Each row was made from one small tree. The marks that hang from a mark follow it in brackets, in the order of their numbers. Every link used is in the known rows. Write each row's tree.
(in the rows, 128 means zero)
Known rows
q_619(q_513(q_524) q_764(q_684 q_823)): [131  77 109 156 138 120 106 101 132 163 106 170 109 108 102 115 141  62]
q_684(q_764(q_619(q_513))): [156 162 159 130 141 109 150 123 143 107 120 116 124  67 127 137  87 130]
q_874(q_524 q_619(q_513) q_684(q_764)): [170 121 157 103  90 102 148 113 121  89 102 105 126 147 129 141 124 173]
q_619(q_513(q_524) q_764): [100  86 112 154 159 144 121 104 128 162 117 137 134  95 105 127 132  68]
q_874(q_524 q_684(q_764(q_823))): [181 164 133 115 124 120 144  89 109  73 148 166 135 190 160 125 160 151]
q_513(q_524): [104 119 103 140 169 163 131  71 126 108 139 112 155 144 133 124 156 113]
q_513(q_524 q_619(q_764)): [ 71  91 123 174 217 144 134  97 115 196 125 150 161  95 138 118 150 136]
q_684(q_764(q_619 q_823(q_874))): [156 215 155 123 148 119 139 171 143  92 167 142 125 114 166 143 125 135]
q_874(q_684(q_764(q_823))): [189 183 140 133 154 108 154  98 113  50 155 178 117 145 156 128 151 135]
q_619(q_513 q_764(q_823)): [139 107 109 144  96 149 125 133 121 142 144 151 106 109  95 115 117  62]
q_513(q_524 q_619(q_764(q_684))): [ 71  59 115 168 196 104 113  91 124 226  85 185 144 101 136 101 151 163]
q_823(q_874(q_684)): [105 139  95 117 147 131 118 133 117  94 137 140 128 159 144 136 131 115]
q_874(q_524 q_619(q_513 q_764) q_684): [114  83 134 108  76 145 122 137 117 176  99 102 132 154  94 121 111 167]
q_619(q_513(q_524) q_764(q_823(q_874))): [114 107 103 158 158 145 113 156 132 126 154 148 121 102 127 145 145   4]
q_764(q_619): [103 168 134 117 134 171 132 124 133 146 137  86 148 122 118 113 100 169]
q_823(q_874): [100 135  90 115 111 137 119 142 129 109 140 132 126 163 139 126 137 113]
q_823(q_874(q_619(q_513) q_684(q_764))): [160 144 149 116 120  68 141 161 132  67 115 127 102 106 145 162 122 129]
q_684(q_764(q_619)): [143 192 165 119 147 121 149 128 140 122 128 132 142 107 145 120 113 197]
q_684(q_764(q_619(q_513(q_524)) q_823)): [173 183 165 160 196 127 154 110 140  78 155 107 135  56 139 158 120  66]
q_874(q_524 q_619): [113 108 124  87  51 167 130 110 125 143 122  70 150 207 110 110 142 211]
q_513(q_619(q_764)): [ 79  87 118 154 156 133 134 116 115 211 119 165 143 106 126 103 126 162]
q_513(q_524 q_619(q_764(q_684 q_823))): [101  82 118 178 192 115 119  93 119 202 115 186 136 101 137 105 161 130]
q_823(q_874(q_524)): [ 91 103  81  94  82 158 111 136 128 130 135 117 144 208 137 128 143 129]

Write each row's tree
[171 211 169 126 142 131 155 130 136  94 157 133 133 108 147 122 122 163] => q_684(q_764(q_619 q_823))
[137 122 129 153 161 139 116  88 140 123 122  95 124  80 113 134 107  74] => q_764(q_619(q_513(q_524)) q_684 q_823)
[115 184 123 108 142 174 118 157 119 112 169  89 149 172 152 146 118 136] => q_764(q_619 q_823(q_874(q_524 q_684)))
[100 105 124 184 214 149 137  96 111 173 156 147 154  92 144 122 159 101] => q_513(q_524 q_619(q_764(q_823)))
[ 99 115  90 100 121 145 111 128 113 111 133 126 144 208 150 136 139 137] => q_823(q_874(q_524 q_684))
[173 182 154 110  94  99 150 175 139  72 157 143 114 148 161 138 159 158] => q_684(q_764(q_823(q_874(q_619))))
[154 153 159 118 149 117 140 116 123 112 112 105 140 111 134 145  90 152] => q_874(q_524 q_684(q_764(q_619(q_513))))
[146 179 155 129 179  88 136 161 135  87 124 133 119  69 155 163  86 107] => q_823(q_874(q_684(q_764(q_619(q_513)))))
[122 108  99 137  94 137 113 179 129 133 151 162  99 114 116 131 121  34] => q_619(q_513 q_764(q_823(q_874)))
[134 125 118 143 131 148 128 140 135  69 161  67 120 111 125 161 143  34] => q_764(q_823(q_874(q_619(q_513(q_524)))))
[147  99 110 116  44  98 111 153 143 105 115 119  83 135 107 131 120  94] => q_764(q_684 q_823(q_874(q_619(q_513))))
[112 135 114  98  86 147  97 156 139 158 130 119 130 184 137 121 122 158] => q_764(q_619 q_684 q_823(q_874(q_524)))
[145 113 139 128  65 146 135 147 129 152 140 113 105 112  90 114 117 115] => q_874(q_619(q_513 q_764(q_823)))
[122  91  84 100  58 131  96 127 131 128 128 158 116 220 137 113 153 125] => q_764(q_684 q_823(q_874(q_524)))
[207 164 163 132 111  90 159 118 122  47 139 122 102 103 129 145 127 122] => q_874(q_619(q_513) q_684(q_764(q_823)))
[145 170 126 118 160  84 135 136 123  71 130 186 123 144 174 144 145 135] => q_823(q_874(q_684(q_764)))
[ 80 107 123  85  52 150 110 195 135 202 117 115 140 197 123 116 145 205] => q_823(q_874(q_524 q_619(q_764)))
[146 157 162 153 201 117 148 100 143 102 123 102 145  56 135 152 111  95] => q_684(q_764(q_619(q_513(q_524))))
[111 104 145 144 168 133 130 124 122 150 109 110 136  94 109 137 127 125] => q_874(q_619(q_513(q_524) q_764) q_684)
[ 92 139 139 103 117 119 118 195 126 169 121 141 124 150 136 123 134 192] => q_823(q_874(q_619(q_764) q_684))
[127 101 113 124  80 120 109 124 128 179 112 204 105 163 114  77 145 160] => q_619(q_764(q_684 q_823))
[119 109 121 126 103 114 110 111 143 157  87 111 113  92  93 114  74 133] => q_764(q_619(q_513) q_684)
[125 115 116 115 108 114 122 151 125  87 123  82 109 122 121 154 105 102] => q_823(q_874(q_619(q_513) q_684))
[122  82 117 101  41 158 129 109 127 127 113  54 134 165  87 128 115 140] => q_874(q_524 q_619(q_513))
[143 181 163 105 158 127 142 116 125 121 120 123 158 151 157 132 117 220] => q_874(q_524 q_684(q_764(q_619)))
[102  58 106 151 139 109 102  97 136 187  78 171 121 105 100 107 131  92] => q_619(q_513(q_524) q_764(q_684))
[105  94 138 140 130 143 130 128 135 173 111  98 136  94  99 128 132 120] => q_874(q_619(q_513(q_524) q_764))
[112  75 118 157 131 106 121 114 118 207 109 195 117 118 124  89 139 158] => q_513(q_619(q_764(q_684 q_823)))
[104 132 117  85  92 143 120 149 121 118 128  88 143 206 138 138 142 190] => q_823(q_874(q_524 q_619 q_684))
[184 181 162 141 138 122 153 130 137  82 150 120 115  68 126 137  98  92] => q_684(q_764(q_619(q_513) q_823))
[140 118 129 121 102 128 138 109 118  93 117  78 116 116 101 137 105 125] => q_874(q_619(q_513) q_684)
